Each row comes from the steps of one walk. Every step used is in the known rows, and no mark comes twice. Write the walk behind each row, first mark first.
Known rows:
N-M: +1.65,+1.68,-0.15,-1.09,-0.45,-1.26,-1.96,+1.21,+0.02,-2.35,+1.55,+0.36,-2.74,-0.31,+0.88,-0.81,-0.39,+0.15,+1.75,-0.15
M-R-G-N: +4.32,-2.21,+0.26,-0.89,-1.76,+0.15,-3.49,-0.45,+1.66,+1.80,+0.78,-2.16,+0.41,-0.59,-1.34,-0.13,+1.27,+0.61,+2.35,-0.61
F-D: +0.86,+1.72,-0.34,+0.22,-0.74,-0.76,-1.31,+1.11,-0.78,-1.19,+0.27,+0.52,+0.20,-0.33,+2.50,+0.12,-1.08,+0.58,+4.90,+1.72
G-F-M-R-B: +3.14,+0.29,+0.87,-1.38,-0.75,+0.67,-1.87,-0.20,+1.89,+1.65,-2.93,+0.77,+0.54,+3.00,-0.76,-0.95,-3.13,-0.02,+3.55,+3.17
D-R-G-F: +1.41,+1.68,+0.63,-0.54,-2.33,+0.31,-1.02,+0.53,+0.51,-0.84,-3.14,+1.40,+0.08,+2.17,-2.01,-1.76,+1.73,-1.13,+3.77,-0.42
N-M-F-D-R-G: -3.00,+4.17,-3.01,-0.16,-0.32,+1.95,+0.76,+3.27,-0.37,-0.19,-0.40,+3.83,-0.90,-0.85,-0.27,+3.72,+2.21,-1.60,+1.00,-0.44
D-R-M-F: -0.35,+1.45,-0.24,-0.84,-0.11,-0.07,+2.78,+0.59,-1.47,-2.65,-1.43,+1.32,-0.93,+1.35,-2.74,+1.74,+0.55,-1.37,-0.68,+3.13
N-M-F-D-R: -3.78,+3.58,-3.39,+0.34,+1.02,+1.50,+1.70,+2.56,-1.99,-1.62,+0.17,+4.06,-0.94,-0.39,+0.63,+3.52,+1.51,-0.75,+0.13,+1.00
F-M: +1.77,+0.49,+1.07,-1.20,-0.03,-0.13,-1.41,-0.33,+0.22,-0.78,-0.53,+1.02,-1.90,-0.15,+0.34,-0.87,-2.11,+1.35,+1.57,+1.09
G-N-M-F-D-R: -3.52,+1.78,-3.14,+1.35,+1.47,+1.05,+0.95,+0.83,-2.07,-0.41,+1.08,+4.02,-0.29,-1.56,+0.21,+3.21,+4.11,+0.01,-0.24,+0.94
R-D-N: +0.31,+2.94,+0.34,+0.40,-0.60,+1.47,+0.96,-2.70,-0.02,-0.43,+1.00,-1.47,-2.78,-0.01,+0.62,+0.22,+0.08,-1.59,+3.56,+1.17
R-G-N-M-F: +0.12,+0.95,-0.40,-0.64,-0.97,+0.31,-2.08,+1.91,+1.34,-0.06,+2.18,+1.84,-0.61,-1.99,-0.61,+0.71,+3.74,-0.49,+0.67,-0.63
G-F-M-R-D: +2.09,+0.63,-1.18,-2.57,-1.04,+2.63,-0.48,-1.57,+2.44,+1.09,-1.04,-0.17,+0.36,+1.10,+1.01,-0.24,-1.03,-0.01,+4.82,+2.69
D-R-G-N: +2.23,-0.19,+0.57,+0.49,-0.95,-0.63,-2.12,-1.24,+0.08,+0.55,-0.75,+0.14,-0.66,-0.10,-2.62,-0.55,+3.44,-0.13,+1.37,-0.87
M-R-B: +4.29,+0.29,+0.91,-1.17,-0.66,-1.18,-1.91,+0.50,+0.64,-0.29,-0.27,-1.41,-0.04,+2.54,-0.69,-0.22,-3.02,-0.38,+3.09,+2.17
F-D-R-G-N-M: +0.18,+2.00,-1.94,+0.82,-0.31,+0.61,-2.08,+0.00,+0.05,+1.74,-0.09,+1.76,-1.72,-1.98,-0.13,+1.76,+4.14,-1.08,+2.52,-1.07
M-F-D-N: -3.77,+2.63,-1.09,+2.36,+0.36,+2.28,+1.98,+0.54,-1.77,-0.33,+0.37,+2.25,+0.05,-0.94,+0.92,+2.69,-0.43,-0.28,+1.30,+1.33
M-F: -0.45,+1.06,+0.15,-0.77,-0.67,-0.25,+0.45,+1.98,-0.86,-3.19,+1.31,+1.32,+0.68,+0.80,-0.04,-0.08,-0.41,+1.02,+0.96,+1.94
M-R: +3.12,-0.85,-0.38,-1.26,-0.77,+0.08,-1.56,+0.28,-0.10,-1.27,+0.90,-1.80,-0.22,+1.06,-0.43,-0.23,-2.22,+1.20,+1.72,+0.59
M-R-G: +3.88,-0.10,-0.09,-1.74,-2.35,+0.43,-2.57,+0.97,+1.83,+0.40,+0.34,-2.25,-0.06,+0.53,-0.97,+0.10,-1.15,-0.09,+2.68,-0.69
R-M: +3.50,+0.75,+1.42,-1.41,-1.25,-1.84,-0.74,-0.04,+0.37,-2.16,-0.51,-1.37,-1.67,+0.57,-0.19,-0.83,-0.96,-1.09,+2.89,+2.67
M-F-D-R: -3.16,+2.50,-2.38,+0.71,+0.38,+1.11,+2.16,+1.76,-2.58,-1.80,-0.85,+3.29,+0.92,+0.39,+0.16,+2.78,+0.83,+0.10,+1.25,+2.12
G-N-M-R: +2.56,-1.85,-1.34,-0.97,+0.04,-0.25,-2.78,-0.16,+0.68,+0.29,+2.53,-0.88,-1.35,-0.90,-0.05,+0.37,+1.17,+1.16,+0.17,-0.55

Which walk is each row?
+2.89,+0.98,-0.94,-2.04,-2.68,+1.30,-3.11,+2.12,+2.89,+0.48,-0.60,-0.12,-0.49,+0.58,-0.50,-0.63,+0.10,-0.72,+3.64,-1.17 | N-M-R-G-F
+3.88,-0.47,-0.07,-0.77,+0.43,-1.29,-3.22,-0.25,+1.09,+1.30,+1.65,-0.60,-1.40,+0.66,-0.84,+0.33,+0.26,-0.51,+1.63,+1.34 | G-N-M-R-B
-2.50,+3.13,-2.47,+0.05,+0.20,+0.87,+0.12,+3.51,-0.49,-1.76,+1.67,+3.22,-0.29,-1.47,+2.49,+2.32,+0.51,-0.20,+2.05,+1.45 | N-M-F-D
-2.08,+1.41,-1.69,+1.35,-0.50,+1.35,+0.08,+0.85,-0.95,+1.17,-0.56,+2.91,+1.81,-0.96,-0.99,+2.71,+4.15,-0.28,+1.81,+0.96 | M-F-D-R-G-N
+3.60,-0.42,+0.04,-2.33,-1.32,+1.82,-2.26,+0.04,+2.37,+1.94,-1.02,-1.06,-1.27,-0.17,-0.81,+0.95,-2.24,+0.62,+1.56,-0.46 | F-M-R-G
+0.84,+1.12,-1.06,-0.63,+0.56,+4.03,+1.13,-4.00,+1.40,+2.33,+0.21,-1.61,-3.24,-0.55,-0.06,+2.32,-2.19,-0.39,+1.31,+1.14 | F-M-R-D-N
+1.80,-0.11,+0.11,-0.14,-0.04,-1.40,-2.64,-0.19,+0.00,-0.86,+2.41,+0.38,-2.07,-1.48,+0.49,-0.90,+2.18,+0.90,+1.41,-0.20 | G-N-M
-1.41,+4.13,-0.90,+1.75,-1.88,+2.79,-1.47,+0.73,+1.48,+1.77,-1.60,+2.20,-1.93,-1.57,+1.05,+0.97,+1.07,-2.23,+4.95,-1.21 | R-G-F-D-N-M
+3.85,-2.04,+0.30,-1.27,-0.78,+1.24,-3.22,-1.32,+2.40,+3.32,-0.38,-1.04,-0.62,-1.22,-1.59,+0.66,+0.41,+1.36,+1.20,-0.36 | F-M-R-G-N
+1.30,+1.12,-1.01,+0.00,-0.32,+2.66,+0.99,-2.95,+0.86,+0.82,+1.22,-2.83,-1.99,+0.05,-0.11,+1.91,-1.24,-1.00,+2.47,+0.85 | M-R-D-N
-0.25,+3.05,-1.41,+1.71,-0.12,+2.19,-0.73,+0.05,+0.85,+2.83,-1.72,+1.49,-1.07,+1.13,+0.52,+2.05,-1.69,-2.31,+4.35,+1.28 | G-F-D-N-M-R-B
+0.26,+2.95,-1.51,+1.27,+0.64,+1.55,-0.73,-0.31,+0.28,+2.71,+0.13,+0.21,-2.71,+0.02,+0.60,+3.46,-2.32,-2.17,+2.16,+0.78 | F-D-N-M-R-B
+3.59,+0.77,-1.25,-2.14,-1.79,+0.68,-2.93,+1.88,+2.38,+0.17,+1.08,-1.44,-2.06,-0.47,-0.42,+0.77,-0.71,-0.78,+1.54,-1.85 | N-M-R-G
+0.45,+3.41,-0.18,+0.85,+0.31,-1.26,-0.18,+0.23,-1.58,-0.25,-2.15,+1.79,-0.46,+2.20,+0.02,+1.09,-0.81,-1.77,+3.96,+2.57 | F-D-R-B
-1.95,+2.06,-1.37,+0.30,-0.55,+0.69,+0.62,+2.68,-1.12,-1.81,+1.06,+2.59,+1.67,-0.19,+1.92,+1.59,-0.26,+0.53,+3.09,+2.57 | M-F-D
+0.66,+2.16,-0.90,+0.24,-0.16,-0.45,+1.28,-0.29,-1.37,-0.84,-2.36,+0.50,-1.32,+0.38,-0.28,+1.93,-0.26,-1.88,+3.11,+2.93 | F-D-R-M
+2.65,+0.92,-1.10,-2.84,-0.11,+2.06,-0.36,-1.93,+1.67,+1.07,+0.62,-1.27,-1.29,+0.00,+1.01,+1.24,-1.79,+0.25,+2.97,+2.29 | F-M-R-D
+0.61,+0.99,-0.75,+1.32,-0.62,+0.10,-1.86,-0.90,-0.33,+1.73,-0.94,+0.91,+0.12,-0.96,-0.52,+1.01,+3.42,-0.55,+3.45,-0.07 | F-D-R-G-N
-0.91,+1.81,-2.85,+1.44,+0.54,+2.79,-0.26,-0.02,-0.24,+1.60,+1.03,-0.20,-2.81,-1.55,+1.21,+3.58,-1.73,-0.51,+1.04,-0.79 | F-D-N-M-R
+2.75,-0.01,-1.56,-1.70,-0.39,+0.18,-1.70,+1.41,+0.44,-1.12,+1.68,-1.34,-2.19,-0.01,+0.20,+0.65,-1.69,+0.61,+0.63,-0.47 | N-M-R
-2.20,+1.55,-2.19,+0.99,+0.71,+0.56,-0.56,+1.81,-0.97,-0.29,+2.56,+3.12,+0.43,-2.37,+1.92,+2.18,+3.06,+0.52,+1.70,+1.42 | G-N-M-F-D
+0.09,+1.83,-0.37,+0.53,-1.83,-0.06,-1.12,+1.39,-0.34,-0.94,-1.06,+1.77,+1.77,+0.68,+2.33,-1.41,-0.29,+0.21,+6.82,+2.32 | G-F-D
-0.18,+2.23,-0.13,+0.84,+0.46,+0.81,-0.51,-0.54,-0.56,-1.18,+1.14,+0.19,-4.60,-0.72,-0.13,+0.55,-0.68,-0.36,+0.00,-1.53 | D-N-M
-1.89,+3.31,-1.47,+1.91,+0.48,+1.61,-0.31,+0.05,-0.78,+0.15,+0.72,+1.24,-3.36,-2.07,+1.98,+2.22,-0.53,-1.14,+2.10,-0.61 | F-D-N-M
+1.06,+1.15,+0.55,-1.35,-1.00,-0.44,+0.99,+1.47,-0.22,-2.62,-0.14,+0.34,-0.14,+0.33,-0.84,+0.84,-0.28,-1.20,+1.06,+3.67 | R-M-F
-0.66,+2.22,-0.76,-0.28,-0.96,+0.30,+1.22,+2.21,-0.46,-1.39,-0.22,+1.51,+0.86,-0.69,+1.28,+2.43,-0.22,-1.33,+3.12,+4.52 | R-M-F-D
-2.34,+3.39,-1.46,+2.22,-0.39,+1.97,-0.28,+0.20,-0.19,+0.46,-0.67,+2.52,-1.94,-0.92,+1.78,+0.65,+0.08,-1.04,+4.11,-0.02 | G-F-D-N-M
